Each row was made from one small tree. The marks that hang from a mark follow it in brackets, in alphabetical order. Every link used is in the known rows. Write each row's tree.
Known rows:
teko[reri[karez]]: [ -1 -15  13   3 -21  26 -21  -7 -18  12  21 -61  -6 -19  31   4 -37  13
 -27  23  25  -6  31 -10  45  -7  37  16  33  24 -44  21  20 -35  -5   8
  -6 -37]
zokageg[gidel[nuret]]: [ 18 -16  10  66  -5  22  15  -9  12   7  41  19  18  -4  19  22   9  12
 -16   8  15  -6  23   6  14  12  12   2  -2  26 -11   5 -10 -41 -10  -8
   1   5]
tupef[gidel[karez]]: [-10   1  17  34 -16  -9 -13 -21   6   8   6 -18  -9  -6   4  -6 -11 -12
   3   6 -26 -10  11  -3   0 -13  10  -4   2   7 -10  15  12 -20   6  31
   4  24]
nuret[gidel]: [ 19 -17  11  22 -12  25   2  22  13  -3  24  29   6 -10   3  19 -10   2
  -9  13   4   3   5 -14   9   6  14  13 -13  21   2  11  -6 -21  20  -6
 -14 -18]
gidel[denag karez nuret]: [ 14  -5  13  51   6  15  18  -6   5  11  36  19   0 -14  -2 -29  -8  -8
 -38  -2 -14   0   7  -4  -1 -12   7 -15 -22   1  -8   6   6 -21  -1  21
  -1  23]
denag[gidel[zokageg]]: [  3 -11  30  57  -5  16  -4  12  13   6  21   5   9 -15  20   1  -7  -5
   1  -3 -15  23 -23  -8  37   4  -3  -1  -6  15  17  26 -12 -28   4  18
   8  -8]
teko[reri[karez[gidel[denag nuret]]]]: [  3 -34   0  36 -22   4 -13  16 -22  27  28 -32  19 -14  37 -47 -26  31
 -45  31  31 -15  66  -1  59 -20  44   5   6  15 -37  19  11 -46 -11  -7
  -1 -22]
teko[reri[karez[gidel[zokageg]]]]: [-23 -40   3  27 -42  -5 -36  -7 -11  25   2 -63  25 -16  51  -1 -31  12
 -19  34  31  -3  36 -19  74  -5  32  16  19   5 -30  36  21 -44   1   1
  -1 -40]
reri[karez[gidel] teko]: [  7 -20   3  17 -29  14 -21  -1 -14  -3   5 -69   5 -11  19  -4 -38  21
 -25  22  24 -15  48   1  51 -15  20   1  25   0 -37  10  11 -22   0   4
  -2 -37]
denag[gidel[karez nuret zokageg]]: [  5 -10  24  79  -6  19  28 -19  10  18  46   3  16 -12  11  -1   2  -7
 -11   8 -13  12 -22   0  29  -8   2 -15 -22  -2   0  18  -5 -45  -1  18
  11  26]
pugak[nuret[gidel[tupef]]]: [ 50  -9  18  57 -27   3  21  -1   9 -11  35  33  18   1 -11  19 -28  -2
 -16  15  -3   4   4 -16  13   7  12  23 -21  47   9   7   4 -30  40  -3
 -17 -15]
karez[gidel[denag nuret tupef]]: [ 40  -7  16  51  -7 -17  -4  13   5  -4  27  13  18  -1  16 -46 -19  16
 -26   5 -11  12  44   3  17 -11   5   3 -34  21  20   7  -8 -22   2  -1
   9   7]
karez[gidel[denag nuret tupef[reri]]]: [ 53   4  11  54 -14 -12  -8   3  -2 -15  31  -8  16   1   9 -40 -27  11
 -33   6   8  -4  54  -7  32 -23  26  12 -21  27  16  10  23 -37  -1 -20
  17 -20]
pugak[nuret[gidel[karez]]]: [ 22 -10  11  66 -25  12  31 -22   3   8  28  24  11  -7 -23  26 -19 -16
 -24  16  -2 -24 -16 -24   0  -3  20  11 -22  16 -17   4  16 -30  40  12
 -21  10]
pugak[nuret]: [ 35 -14  14  57 -27  20   7 -16  -9   2  16  29  -5  -7   0  11 -13   1
 -12  17  -2  -5   6  -4  16   7   5   0   6  26 -31  -4   8 -24  16  15
 -16   0]
gidel[denag tupef[reri[karez]] zokageg]: [  8   8  19  28  -6 -10 -25   2  -3   0  15 -40  21 -18  27 -17 -48  -7
 -37 -13  22  22  24 -25  55  -3  32  23  10  36  34  47  35 -20   9  16
   4 -54]
pugak[nuret[gidel]]: [ 29 -28   7  59 -30  22  18   2  -1   7  26  45  12  -9 -12  23 -13   0
 -12  24   4  -7   1 -14  17  10  17  13 -11  33 -15   2   9 -32  34  -3
 -25 -13]
nuret[gidel[zokageg]]: [ -9 -38   7  41 -14  20  -9  23  18   8  27  34  22 -13  15  31  -8  -5
  -5  13   3  21  -9 -16  31  16  11  17 -20  16  19  28  -5 -25  26   7
 -18 -20]
nuret[gidel[denag tupef zokageg]]: [ 17 -16  20  40   4  -4  -4  40  27   1  25  32  32  -6  15  -7 -26 -15
 -26 -16  -6  41 -10 -24  28  10  12  26 -37  36  67  37 -15 -13  35  11
 -11 -29]
tupef[gidel[karez zokageg]]: [-29 -14  15  50 -15 -19 -18 -17  15  20   3 -11   5 -10  16   6  -7 -16
   8   4 -21  11  -9  -5  20  -9   8  -1  -2   1   8  33   8 -26   8  35
   0  13]
teko[reri[karez[gidel[tupef zokageg]]]]: [ -6 -23  16  24 -35 -25 -38 -12  -6  11  11 -83  29  -7  50  -1 -49  11
 -22  24  23  11  37 -20  69  -3  30  26   8  24  -4  38  22 -42   8   7
   8 -42]
pugak[nuret[gidel[denag karez]]]: [ 28  -5  12  70 -15   9  38   1   8  11  15  37  21 -15 -31  -9 -21 -27
 -41  -5  -9 -21  -8 -31   0  -8  23   4 -28  20   8  12  10 -21  37  18
 -21  11]
reri[karez[gidel[zokageg]]]: [-28 -37   0  28 -26 -12 -31  -9  -6  21  -3 -28  22 -18  44  -2 -22  13
  -4  20  14   7  35 -16  58   0  10  15   1  -3  -8  25  20 -23   9  12
  -3 -16]
tupef[gidel]: [ -3 -15  12  33 -15  -3 -24   5   2   4   4  11 -12  -9  18  -7  -6   8
  15  11 -17   4  24   7  14  -2   3  -1   9  23 -12  14   0 -20  -3  19
  -2   3]
zokageg[gidel[tupef]]: [ 33  22  31  39  -6   0  -4  -7  21 -17  20 -16  20  -5  16  23 -22 -11
 -21 -17  -5   3  11 -16   1  13  10  18  -1  41  32  19 -14 -21   8   3
  12  -5]
tupef[gidel reri[karez teko]]: [  5   0   6  19 -33  19 -25   1 -26  -3  14 -79  -8  -7  18   6 -40  16
 -15  16  38 -17  47  12  58 -21  50   0  58  25 -39  29  31 -39 -15   6
   3 -63]
nuret[gidel[denag karez tupef zokageg]]: [  7   6  25  49   2 -17  11  16  33   1  26   6  35  -8  -1  -4 -30 -31
 -40 -22 -14  23 -23 -32   9   1  11  20 -44  20  66  40  -6 -10  37  25
  -3  -5]

Write each row's tree:
[  8 -25  23  79  -4  27  11   8   3  14  46  28  17  -9  19  -3   4  11
   3  12  -4  24 -14  14  45   7  -2  -8 -16  14   3  19 -14 -45  -6   6
   3  -1]
denag[gidel[nuret zokageg]]
[ 20  -7  13  64  11  21  21  19  10  10  33  32  24 -13  13 -13   5   5
 -36 -12   7  -2  22   2  16   9  13  -3 -10  30  16  14 -21 -30 -12   0
   1   6]
zokageg[gidel[denag nuret]]
[ 10 -36  -2  40 -30  17  -5  -1 -22   6  34 -52  12  -7  25  -6 -25  35
 -20  38  33 -11  59  23  54 -15  24  -7  19   2 -56   3  11 -44 -15  -5
  -6 -22]
reri[karez[gidel[nuret]] teko]
[ 51  24  19  60   1  10  13   7  10 -14  45  -5  27  -1   9  -8 -17   1
 -47 -19  26  -5  32  -7  20   0  33  15  -4  51  34  23   2 -41  -7 -22
  18 -27]
zokageg[gidel[denag nuret tupef[reri]]]
[-31 -35  -7  52 -22   0 -20 -12 -20  26  34 -18  13  -5  43   2  -7  28
   9  32  39   8  41  12  72  -6  43   7  24  23 -24  34  41 -56 -14   2
  -3 -31]
tupef[gidel[nuret zokageg] reri[karez]]
[-28 -32   7  69 -10 -10  -1 -20  12  32  30   9   9   0  22   3   6   3
  11  23 -10  13  -1  16  24  -4  10 -10 -10   2 -14  25   7 -41   2  27
  -3  28]
tupef[gidel[karez nuret zokageg]]
[ -9 -40   3  37 -34   5 -29   3 -11  10   5 -66  23  -9  37   5 -36  15
 -21  20  28   7  34  -4  72  -3  16   3  20  -8 -17  27   9 -29   1   8
  -3 -37]
reri[karez[gidel[zokageg]] teko]
[  3 -24   8  53   6   0  -7  24  -5  18  28  48  -1  -7  19 -45   5  21
  -5  11 -10  17  37  21  18  -6  10 -10  -5  26  -2  12 -12 -27 -12  20
  -4   9]
tupef[gidel[denag nuret]]
[-23 -57  -3  44 -36   3 -18 -10 -17  31  31 -47  28  -8  56   1 -18  30
 -19  50  44   1  44   2  82  -3  36  10  10   8 -41  27  20 -63  -7  -7
  -3 -27]
teko[reri[karez[gidel[nuret zokageg]]]]
[  7 -19  16  32 -31 -13 -28  -2  -3   1  11 -79  26  -4  40   2 -47   9
 -24   9  22  17  29  -3  64  -5  17  11  16  13   8  31   1 -30   9  14
   5 -48]
reri[karez[gidel[tupef zokageg]] teko]
[ -8 -21   4  12 -38   2 -32 -11 -18  11   5 -68   7 -11  32  -8 -38  20
 -27  32  22 -24  50 -14  51 -13  41  21  22  13 -46  16  21 -38   1  -4
   3 -32]
teko[reri[karez[gidel]]]
[ 16  22  45  59  -4 -10   7 -23  21  -6  26 -28  16 -10   1  -3 -31 -31
 -16 -23 -34  21 -35 -23  16  -3  -2   5 -20  11  41  31   1 -25  18  30
  20  10]
denag[gidel[karez tupef zokageg]]
[ 53  22  17  33 -19 -15 -23   3   2 -24   5 -25  10   0   3 -32 -43  -5
 -37  -8   1  -6  41 -27  23 -23  23  20 -10  21  28  17  20 -19   5 -12
  21 -31]
karez[gidel[denag tupef[reri]]]
[ 15   8   6  61  -4   1   2  -5  -7   9  25  -1   0  -4  -3 -38  -9  -4
 -24   3   0 -17  29   3  15 -31  36  -8  -1  15  -9  18  29 -38  -9   6
   9   4]
tupef[gidel[denag karez nuret] reri]
[ 14 -26   2  48 -15  16   4  21 -22  10  27 -37  20 -11  23 -41 -27  31
 -44  22  25  -3  60  18  53 -17  26  -9  11   6 -29   9  -1 -32 -13   6
  -6 -20]
reri[karez[gidel[denag nuret]] teko]
[ 20  -2  25  65   6 -12  13  -5  22   9  39   5  19  -5  12 -21 -18 -16
 -36 -16 -15  33 -11  -7  16   0   1   0 -33  12  37  27  -5 -21  11  26
   2  12]
gidel[denag karez nuret tupef zokageg]
[ -4 -43  -3  31 -35   6 -11 -11 -25  21  35 -52  13 -10  40  -9 -25  40
 -24  48  40 -21  61   4  60 -14  38  10  12  11 -60   8  24 -57 -11 -16
  -1 -23]
teko[reri[karez[gidel[nuret]]]]
[ 41  35  20  68 -14   4  24 -48  14 -13  50 -42  22   0   1  26 -20 -10
 -37  -8  17 -28  13 -11   7  -8  28  14  -1  30   6  18  22 -47  -3 -16
  23  -4]
zokageg[gidel[karez nuret tupef[reri]]]
[  9 -44   5  74 -29  13  12   7   6  16  29  53  26  -7   3  34  -6  -6
  -6  22   9   7 -13 -14  38  19  10  18 -16  29   3  20   5 -38  36   8
 -28 -17]
pugak[nuret[gidel[zokageg]]]
[ 32 -22  17  76 -12  -8  15  28  13   8  29  52  40  -3   5  -4 -28 -16
 -31  -8   1  28 -11 -21  35  17  11  22 -35  48  55  35  -6 -27  42  21
 -21 -19]
pugak[nuret[gidel[denag tupef zokageg]]]
[  6  28  22  49   9   5  14  -6  21   6  -1  -9  23 -19  -6  -7 -14 -30
 -49 -38 -13 -23   0 -34  -7  -2  18   3  -8  13  28  20  -7 -10   7  22
   9  19]
zokageg[gidel[denag karez]]
[ 26  15  11  10 -10   4  -4  19  -2 -15  26 -23  21 -12   0 -12 -54  -4
 -46  -9  26   2  37 -33  37 -15  49  35  -4  46  34  34  29 -22  21  -7
  -3 -60]
nuret[gidel[denag tupef[reri[karez]]]]
[ 25  18  25  26 -12  -5  12 -10  23 -15  30 -10  15  -5 -13  20 -33 -23
 -26  -4 -17  -2 -12 -26 -12  -8  11  23 -28  23  26  15   6 -13  35  12
   0   1]
nuret[gidel[karez tupef]]
[ 58  15  17  44  -2  11  -2   5  -2 -15  47   7   3   0   3 -24 -26   3
 -38  -1  15  11  32  -2  21 -10  23   8 -10  37  15  15  16 -31  -5 -10
   7 -28]
gidel[denag nuret tupef[reri]]
[ 16 -12  19  47 -10 -30 -28  19  18  -1  -2   0  26  -6  27 -35 -26  -5
 -22 -17 -15  27  20 -21  31  -2  -2  15 -32  15  52  28 -13  -9  16  18
   8  -7]
karez[gidel[denag tupef zokageg]]
[ 42  -5  17  63  -2   5  -3   8   9  -1  45  11  14  -4  20 -14 -22   2
 -31  -3  16  27  11  -2  46   4  21   8 -12  31  32  31  16 -38  -2  -1
   5 -35]
gidel[denag nuret tupef[reri] zokageg]
[  5 -31   8  50 -11  -9 -27  17  11  12  -5  21  26 -13  28 -28 -11  -3
 -19  -5  -7  16  21 -21  39  -3   3   3 -21  -3  26  26  -7 -15   9  15
  -1  -7]
karez[gidel[denag zokageg]]
[ 56  29  24  23  -1   4 -15   3   6 -26  19 -16  -3  -7   1 -21 -40 -15
 -39 -21   1   4  22 -22  15 -11  20  15   1  37  29  18  17 -15   5   1
  12 -42]
gidel[denag tupef[reri]]
[ 13 -13   6  37  -7 -18  -5   6 -12   3  27 -17  26  -7  27 -51 -31  24
 -32   8   3  10  64  -2  35 -15  17  14 -22  22   8  12   6 -22   2   8
   5   4]
reri[karez[gidel[denag nuret tupef]]]
[ 36 -16   4  58 -28  31  -6   7 -12  -4  39 -27 -15   8   6   4 -10  24
  -8  28  33 -13  40  34  49 -16  36 -10  38  27 -43  16  14 -55 -21 -11
   6 -43]
tupef[gidel[nuret] reri[teko]]
[  3  -2  13  59 -30   7 -15 -17   2   4  11 -65   1   1   2  18 -24 -18
 -17   3  16 -10  -4   3  49 -17  33 -10  32   3 -11  39  20 -39  -6  14
   8 -42]
tupef[gidel[karez zokageg] reri[teko]]
[ 32  10  11  27  -4   5   0   2 -15  -5  45 -27  11  -9  14 -30 -38  14
 -41   4  25   6  51  -3  41 -14  38  16   9  43   4  22  36 -29  -7   3
   5 -36]
gidel[denag nuret tupef[reri[karez]]]
[ 17 -20  20  39 -11  -3  -8  19  25  -4  32  19  25  -1  18  25 -25  -9
  -6   2   1  31 -12 -19  25  15   8  27 -28  29  46  32  -9 -24  35   4
 -11 -26]
nuret[gidel[tupef zokageg]]
[ 13 -16  21  44 -22 -27 -29  -9  20  -6   8 -12  19   3  32   0 -25  -1
  -4   9  -7  22  18 -17  34   5  -5  19 -21  11  28  26   2 -26  20   4
   9  -7]
karez[gidel[tupef zokageg]]
